In the rows, 128 means zero.
Known rows, with every way that one mark hangs from another:
J_229{J_372{J_178{J_923} J_885}}: [105 129 122 149  81 155 152 125 106 132 154 173  95  47 164 148 165 159
 140 114 109  93 147 155 116 141  89 180 161 116  94 110 105 133  81 152
 172 128 147 167 127]
J_492{J_229{J_372} J_374}: [110 141  76 135  81 133 149 154  84 134 112 141 159  89 143 109 142 117
 148  80  99  88 112 138 135  94 117 170 167  94 161 165 119 145 105 153
 150  91 174 126  78]
J_885{J_565{J_189 J_962{J_331}}}: [132 175 152 136 136  66 121 103 129 135 130 161 134 106  64 105 131 136
  99 152 118 165 130 121 117 128  97 133 120 123 130 108  86 134 122 163
 118 126 151  99 138]
J_331{J_561{J_923}}: [133 151 145 131 111 124 142 129 135 135 129 123  99 154 156 120 113 141
 153 110 150 112 162 157 149 120 120 155 128 121 152 123 132 133 118 127
 125 107 151 122 129]
J_229{J_372{J_178 J_374 J_885{J_565} J_962{J_331}}}: [122 146 164 148  52 153 139 102  88 116 159 220 158  27 138 145 162 163
  82 129  98 105 170 196 135 125  81 197 148  53 103  96 119  92  79 146
 178 153 141 164 146]
J_498{J_91 J_923{J_374}}: [218 114 171 159 141 136 139 136 116 140 134  92 119  92 160  95 162 107
 121 109 125 112 106 100 106 136 144 121 192 121 148 118 129 156 104 168
 125  96 137 141 100]
J_372{J_962}: [128 144 150 138 136 142 130 118 114 126 131 158 157 108 129 128 125 146
 103 129 134 125 139 120 127 125 121 143 130 101 126 133 123 107 115 139
 125 135 133 133 117]
J_498{J_91 J_923{J_229}}: [204 102 158 148 146 163 137 126 122 135 110 126 100 109 139  90 154  83
 136 117 125 116 114  97 122 122 137 130 156 116 151 129 114 146 114 169
 119 128 138 127 116]
J_492{J_229{J_372{J_178 J_885 J_962}} J_374}: [ 86 166 106 139  56 161 162 138  74 122 133 190 179  35 159 121 165 131
 115  73  98  76 145 152 121 106 104 214 187  43 138 147 111 114  74 169
 165 114 181 169  83]
J_372{J_178{J_923{J_580}} J_229 J_374}: [ 82 142 114 151  47 207 150 125 102 119 135 153  69  86 180 130 172 155
 118 175  98  73 163 154 133 126 127 173 175  93  97 141 177 160  67 116
 139 135 138 115 163]
J_962{J_331}: [134 123 123 120 125 135 129 107 101 130 125 150 121 162 100 111 140 103
 124 124 116 134 145 137 149 119 109 140 124 120 145 122 125 124 143 124
 157 133 119 112 143]
J_565{J_962{J_331}}: [122 138 132 126 138 102 133 119 113 139 135 153 132 144  71 103 157 115
 124 138 138 149 147 123 127 131 106 146 120 129 136 122 111 136 127 143
 142 113 142 106 143]
J_580{J_372{J_229}}: [ 83 150 102 124 101 131 124 116 122 134  99 123 119  99 122 113 143 125
 134 128 140 108 146 165 132 124 109 165  91 149 142 183 146 123 107 117
 131 114 137 128 142]
J_374{J_91{J_498{J_372{J_962} J_923}}}: [158 120 172 133 150 135 111 133 100  98 127  88 152 107 109  82 157 125
 123 127 119 137 145 133 122 102 134 135 121 168 118 139  92 144 116 155
 124 121 160 125  49]
J_565{J_189 J_962}: [107 186 131 147 146  88 128 136 144 133 121 134 132 118  94 118 142 157
 106 136 131 155 126 111  88 141 111 145 115 152 129 127 100 137 103 162
  98 106 156 110 146]
J_923{J_229 J_580{J_372} J_885{J_565{J_962}}}: [ 79 141 172 174 152 159 151  91 125 149 105 135  86  42  76  68 116 102
  64 172 142 129 108 132 104 124 121 118 116 102  70 126 160 148 102 112
 102 155 186 162 165]
J_331{J_561 J_580{J_372{J_885{J_565{J_962}}}}}: [100 162 215 124 105  91 143  68 166 154 126 123  86  61  81 110 120 116
 164 102 195 119 229 148 136 151 102 191  72 108 119 120 105 150  83 108
 142 133 145 173 166]
J_331{J_561{J_372{J_178 J_962}} J_580}: [ 88 163 191 119  91 171 152  79 124  84 173 154  87  97 115 128 108 179
 203 108 148 101 219 153 163 135 118 192  78  61 104 139 124 131  92 140
 164 154 131 134 133]
J_374{J_91{J_498{J_923}}}: [158 107 146 149 148 112 102 136 110  98 121  95 149 113 114  87 152 116
 116 133 117 142 138 128 133 100 144 117 143 147 133 129 118 153 138 131
 115 122 158 130  66]
J_923{J_374 J_885{J_565} J_962{J_331{J_561{J_372}}}}: [112 188 177 164 162 139 168 108  77 146 174 171  98  71 135  68 109 107
   4 126 115 113 158 170 156 127 111 115 164   8 118  89 123 119 118 145
 129 135 174 169  99]
J_580{J_372}: [ 97 136 121 123 117 126 119 123 143 144 110 105 127 120 113 114 127 141
 139 119 141 120 124 166 130 135 112 142  98 159 130 162 130 131 111 116
 139 120 135 133 138]
J_492{J_374{J_91{J_498{J_372}}}}: [126 130 127 115 129 137 120 176 106 104 111  62 153 121 129  82 152 101
 133 119 106 131 110 134 122  84 143 136 153 159 140 155 107 147 131 138
 129 115 182 127  39]
J_229{J_372}: [128 115 114 143 122 128 136 131 110 126 125 141 127  94 125 137 125 152
 144 117 116 115 122 144 123 119 108 149 107 141 124 136 128 131 121 130
 140 118 139 135 120]
J_267{J_565{J_189 J_962{J_331{J_561{J_372} J_580}}}}: [ 76 200 173 109 133  98 152  82 111 115 127 145  88 116  53  99 140 127
 168 129 123 155 164 113 162 114 109 162  68 126 139 124 123 141  90 163
 143 141 138 100 177]
J_230{J_189}: [141 161 146 132 111 125 123 148  95 128 129 124 135 126 156 115 103 146
 123 113 107 118 128 132 134 115 120 128 144 106 142 121 127 132 105 118
 104 132 111 133  96]
J_565{J_189 J_962{J_331{J_580{J_372{J_374{J_91}}}}}}: [101 179 147 166 111 102 116 103 135 125  92 113 116 166  61  90 159 140
 150 136 121 152 157 167 134 131  85 179  76 160 143 145  98 147  90 125
 145 113 167  89 190]
J_331{J_561{J_923{J_229{J_372} J_885{J_565}}} J_580}: [139 128 175 178 102 156 158  81 100 134 134 150  41  81 123 107  82 113
 182 123 151 101 181 148 156 121 114 167 118  79 120 108 124 140 118 134
 141 134 173 132 155]
J_492{J_229 J_374{J_91}}: [118 149  94 142  98 119 137 156 106 114  85 113 176 141 158  89 150  84
 137  90  89 110  98 138 154  81 125 143 165  89 159 159 109 142 114 139
 126 106 195 130  58]
J_331{J_561}: [116 143 151 114 129 126 147 121 142 139 120 137  99 132 143 117 117 124
 122 100 149 111 181 137 139 121 117 148 106 104 138 121 134 140 108 108
 110 131 127 154 118]
J_267{J_565}: [104 132 134 107 130 122 142 124 111 133 113 128 127  97 120 124 132 104
 130 145 111 127  94 113 151 112 141 110 129 133 129 126 154 121 113 138
 122 151 119 134 129]
J_923{J_229 J_374}: [137 143 102 157 125 164 132 150  97 131 120 153 113 107 170 111 130  87
  74 136  96 129 109 119 114 104 146 115 171  54 125 154 178 133 113 137
 120 128 143 116 119]
J_498{J_91}: [180 114 155 139 151 138 136 133 136 133 117 109 126 125 143 110 136 113
 145 118 131 128 113 115 122 119 126 136 141 144 147 121 111 129 124 130
 114 133 134 163 115]
J_372{J_178{J_492} J_229 J_885 J_962{J_331}}: [ 93 177 143 158  65 189 153  86  55 125 145 231 133  98 114 116 197  97
  76 130  92 107 214 142 131 101  68 208 149  43 128 111 126  63 105 127
 147 164 130 154 153]
J_372{J_178{J_91 J_492 J_923{J_374}} J_885}: [136 160 150 197  71 185 136 130  98 181 168 156 114 133 185 115 215 133
  80 122  61  97 138 125 115 108  69 131 234  65 112  77 107 136  82 114
 138 145 147 179 128]
J_923{J_229{J_372{J_962}} J_374{J_91{J_498}} J_885}: [128 134 121 221 165 182 134 152  35 110 118 171 139  32 159  72 139 100
  15 140  84 133 111 133 103  66 123 128 175  50 103 139 165 117 109 129
 102 133 205 182  62]
J_565{J_189 J_962{J_331{J_561}}}: [102 194 148 130 145  91 145 110 128 145 113 161 106 152  81  93 145 132
  98 111 138 147 184 124 114 124  85 169  96 124 155 117 102 141 100 140
 110 113 148 114 154]
J_561{J_372{J_374{J_91} J_885}}: [117 172 147 151  93 122 119 136 135  71 137 125 161 114 170 150 186 149
 107 116  96 157 125 192 153 113 116 150 109 102 109 110 113 107  96 135
 156 128 174 151 157]
J_962{J_331{J_580}}: [140 111 150 127 115 146 127  76 101 125 130 136  94 167  73 112 125  97
 183 127 129 127 181 120 162 129 116 156 112 119 143 123 123 136 148 116
 181 141 110  98 172]
J_565{J_189 J_962{J_331{J_561 J_580}}}: [109 184 169 136 137 101 147  79 128 139 119 148  79 157  56  93 131 126
 151 114 151 142 215 109 126 135  92 185  83 124 151 117 101 154 103 133
 130 120 138 103 179]

Rows:
[101 131 130 140  87 150 149 121 110 115 148 168 122  49 146 149 155 152
 132 109 111 102 149 166 109 138 101 183 131 109  97 113 125 111  98 138
 162 133 140 177 131]
J_229{J_372{J_178 J_885}}
[135 128 137 163  90 169 130 111 107 133 134 197 126  55 152 128 155 125
 100 131  77 108 124 154 126 101  83 151 149  56 105 111 118 117 105 128
 141 172 152 173 124]
J_923{J_229{J_372{J_178{J_91} J_885{J_565}}}}
[110 166 141 131 102 159 130  66  68  75 151 177 126 114  87 125 148 139
 170 137 120 132 189 136 176 109 104 191  83  80 137 160 127 104 128 156
 186 136 134  87 162]
J_561{J_372{J_229 J_962{J_331{J_580}}}}
[152 137 144 154 162 144 119 154  83 140 166 117 137  66 124  75 137 116
  37 140 125 112 160 116 109 123 172 117 209  89 146 135 147 159 130 154
 116 103 142 126  66]
J_91{J_498{J_923{J_374 J_962}}}
[126 128 154 133 129 114 134  88 109 132 139 140 106 146  48 103 143 109
 174 143 149 142 176 109 139 140 114 163 108 127 135 123 107 147 132 136
 162 120 132  93 168]
J_565{J_962{J_331{J_580}}}
[144 140 174 226 147 208 148  85  64 218 151 152  69 208  92  60 168  97
  85 138  86  90 166 105 169 111  45 114 200  81 148  61  56 144 132  94
 137 161 152 145 154]
J_178{J_91 J_492 J_923{J_885 J_962{J_331{J_580}}}}
[ 73 131 143 171 148 212 156  98 110 144  89 124  73  93 110  78 119  91
  71 144 127 113 116 138 114 118 126 129 114 112  88 139 186 138 111  88
 120 157 165 165 183]
J_923{J_229 J_580{J_372} J_885}
[117 150 106 156  65 130 139 129  94 135 125 172 155  78 169 140 169 123
 103  88 101 106 160 172 131 107 107 184 146  87 139 125 123 130  76 130
 146 107 152 165 153]
J_492{J_229{J_372{J_374 J_885}}}
[ 87 186 138 123 147  84 142 131 125 137 108 135 132  86  87 114 145 129
 108 151 116 152  90  97 114 123 126 124 119 153 129 125 128 130  92 169
  94 132 144 116 146]
J_267{J_565{J_189 J_962}}
[146 160 129 172 119 143 141 149 111 118 100 131  98 152 200  96 124 100
 115 117 104 121 131 161 149  88 126 141 145  66 144 144 163 136 108 125
 110 109 186 119  99]
J_331{J_561{J_923{J_229 J_374{J_91}}}}
[ 78 145 173 149  75 173 158  82 131 142 145  99  36 115 115  94 100 154
 217 110 176  80 196 192 151 159 110 190 112 128 118 131 126 140  95 116
 161 123 159 149 166]
J_331{J_561{J_923{J_885}} J_580{J_372{J_178}}}
[146 154 138 137 106 131 143 118  93 138 132 140  99 172 151  98 131 112
 124 107 121 121 167 159 155 109 111 156 154  88 164 121 152 133 125 125
 155 102 146 107 136]
J_962{J_331{J_561{J_923{J_374}}}}
[ 96 179 146 144 127 105 125  83 128 141 112 125 102 145  33  91 139 139
 161 128 142 150 171 130 118 144  89 178  81 164 145 147  98 146 109 141
 155 112 144  87 194]
J_565{J_189 J_962{J_331{J_580{J_372}}}}
[139 103 176 178 169 149 127 112  94  99 116  86 120  93 102  67 149 105
  82 143 120 132 134 111 122 101 147 109 152 146 101 102 145 162 138 105
 108 135 174 164  97]
J_374{J_91{J_498{J_923{J_580 J_885}}}}
[107 141 164 145  83 162 119  99 134 133 122 116 122 110 103 125 124 158
 166 131 154 106 176 165 144 143 122 178  98 121 130 159 134 129  85 113
 160 133 126 117 182]
J_331{J_580{J_372{J_374 J_962}}}
[117 133 161 158 133 138 116 100 101  93  89  94 134  65 115  78 179  96
  86 134 125 127 171 141 124  91 132 165 121 150 123 145 160 151 116  95
 126 126 172 165 118]
J_374{J_91{J_498{J_923{J_580{J_372{J_229 J_885}}}}}}
[ 86 174 191 144  40 177 152  94 134 104 179 143  72 117 134 141 160 151
 177  98 124 104 241 178 155 128 108 197 101  56 107  99 126 127  75 109
 160 155 132 156 191]
J_331{J_561{J_372{J_178{J_492} J_374 J_885}} J_580}
[138 164 167 136  98 181 106 123  79 144 144 139 172 102 147 111 204 136
  62 133 108 125 194 141 115  84 100 171 162 124 145 123 109 124  93 106
 124 141 138 174 128]
J_178{J_91{J_498{J_372{J_229 J_374 J_885 J_962}}}}
[ 85 162 116 159  82 185 140 107  86 118 178 156  91  97 157 116 190 180
 140 146  92 101 127 153 153 121  80 141 165  94 102 124  96 133  93 157
 155 135 166 146 125]
J_561{J_372{J_178{J_91 J_923{J_885}} J_229}}
[174 116 213 149 144 161 148  87 145 138  98  75 108  77 120  90 169 106
 129 103 148 106 135 117 110 140 127 159 136 166 126 113 138 157  96 122
 142 127 146 181 170]
J_498{J_91 J_923{J_580{J_372{J_885}}}}
[158 143 151 180 162 126 139 147 109 129 121 108 134 107 157  83 145 104
  62 128  99  99 108 141 134 138 140 111 174  78 131 128 124 147 115 159
 117 101 168 119  67]
J_498{J_923{J_374{J_91} J_962}}
[169 133 215 154 174 182 160  81 119 156  99 107 106 103 100  56 162  81
  75 111 134  91 158 138 132 140 110 171 144 126 149 110 125 145 112 120
 156 137 148 171 165]
J_498{J_91 J_923{J_580{J_372{J_885}} J_962{J_331}}}
[ 98 165 142 133  28 143 137 116 114 110 153 186 126  23 173 153 176 129
  82 155 111 103 180 184 127 135 122 180 168  56 100 109 139 102  77 138
 136 147 136 162 156]
J_372{J_178 J_229 J_374 J_885{J_565}}
[135 135 147 128 165 172 132 126  76 147 137 171  94 110  98  51 129  75
  42 126 133 109 217 127 145 100 143 149 164  61 168 138 137 153 134 135
 118 139 134 118  86]
J_91{J_498{J_923{J_229 J_962{J_331{J_561}}}}}
[ 92 211 146 126 139  90 142 108 127 116 134 158 110 147  78 100 150 158
 112 108 129 160 177 140 127 120  84 170  76 120 143 125  97 138  99 160
 129 110 159 106 155]
J_565{J_189 J_962{J_331{J_561{J_372}}}}
[115 187 126 158  66 178 116 114  84  82 177 162 158 123 157 132 172 215
 173 151  88 112 122 178 165 104  92 176 147  87 132 153 113  96 112 173
 166 121 176 100 124]
J_561{J_372{J_178{J_91} J_229 J_962} J_923}
[ 95 136 144 228 170 229 175 136  81 127  87 156  90  82 153  78 122  98
  10 160  78  89 108 170 132 101 121 137 133  52  90 115 174 130 103  89
 100 161 201 169 146]
J_923{J_229{J_372{J_374{J_91}}} J_580 J_885 J_962}
[130 169 171 145 103 151 153 131 107 124 110 111 114  90 165 104 202  87
  74 122 109  93 172 181 133 145 118 176 127 121 126 122  82 125  71 169
 131 107 163 131 122]
J_498{J_372{J_229 J_374{J_91} J_885} J_923{J_962}}
[133 149 156 178 103 136 131 133 107 104 107 171 178  69 171 148 174 153
  79 112 100 122 141 181 128 107  88 185 116  95 114 112 120  97  77 120
 141 130 173 175 138]
J_229{J_372{J_374{J_91} J_885 J_962}}
[129 144 108 178  95 152 139 109  52 150 125 195 156 150  97  99 151 114
 116  96  76 109 158 136 146  68  68 164 127  81 155 130 108 109 114 122
 136 131 145 125 117]
J_178{J_492{J_229{J_372{J_962{J_331}}}}}
[170 123 146 167 127 110 127 136 114 115 118  96 133 112 156 100 161 110
 108 118 102 119 101 127 127 128 136 107 160 110 122 127 134 154 111 155
 128  97 158 115  89]
J_498{J_923{J_374{J_91}}}
[ 95 143 168 142 140 174 136  95 128 129  99 116 135 100 107 105 117 152
 107 136 136 110 134 139 123 119 119 155  95 134 106 156 176 134 103  90
 135 145 144 145 158]
J_923{J_580{J_372{J_962}}}
[102 174 155 160  57 207 132 125 110  61 177 134 138 108 160 144 144 232
 152 164  95 114 116 200 152 121 142 173 145  91  90 138 170 119  93 154
 175 127 176  92 173]
J_561{J_372{J_178 J_374 J_962} J_923{J_580}}
[156 136 169 122 120 140 124 136  87 128 168  88 122  55 131  96 181 102
  83 109 131 133 173 115  84 127 158 138 182 149 118 119 124 159 104 168
 147  98 134 146  97]
J_91{J_498{J_372{J_885} J_923{J_374}}}
[ 74 172 157  97 114 108 159  78  86 111 130 157  85  91  61 100 157  96
 181 144 138 132 186 120 181 107 116 174  69 103 140 142 145 137  99 151
 150 140 134 105 164]
J_267{J_565{J_962{J_331{J_561{J_372{J_229}} J_580}}}}
[137 125 153 117  81 163 150 137 111 129 168  86  85  88 148 105 163 140
 156 113 109  90 124 145  98 163 143 133 162 139  91 136 120 161  78 197
 159  98 127 103  89]
J_498{J_372{J_178} J_923{J_374}}
[117 173 152 146 135 105 131  86 116 130 123 142 102 151  43 103 141 127
 157 135 133 155 173 101 118 140 103 170 103 141 143 122  95 146 121 150
 146 118 138  81 186]
J_565{J_189 J_962{J_331{J_580}}}
[ 96 113 110 164  99 170 159 130  93 143 159 159  72  58 147 124 141 171
 144 130 113  83 120 155 117 146  91 149 163 125  87 112 105 140  89 157
 154 123 156 158 109]
J_229{J_372{J_178{J_923{J_885}}}}
[130 148 126 155  60 109 132 120  99 134 132 178 162  49 162 141 153 127
  99 101 101 112 152 176 135 105 106 170 150  75 129 115 110 129  79 136
 143 117 156 169 139]
J_492{J_229{J_372{J_374 J_885{J_565}}}}
[ 90 181 135 117 146  90 141 114 102 139 107 151 127 115  65  99 155 109
 109 150 106 158 105 104 132 115 110 132 117 149 143 120 127 126 103 164
 119 137 136 103 161]
J_267{J_565{J_189 J_962{J_331}}}
[131 201 199 145 110 120 125  49 101  80 161 183 145  81  83 137 140 149
 125 120 113 166 180 131 153 123  94 178 100  73 117 100  85  93 117 172
 187 154 147 124 183]
J_561{J_372{J_885{J_565{J_189}} J_962{J_331{J_580}}}}
[128 131 115 132 131 127 113 174 107 102 107  89 171 115 130  87 147 102
 112 125 108 132 111 126 130  79 146 131 173 124 149 150 128 142 144 122
 121 121 185 135  47]
J_492{J_374{J_91{J_498}}}
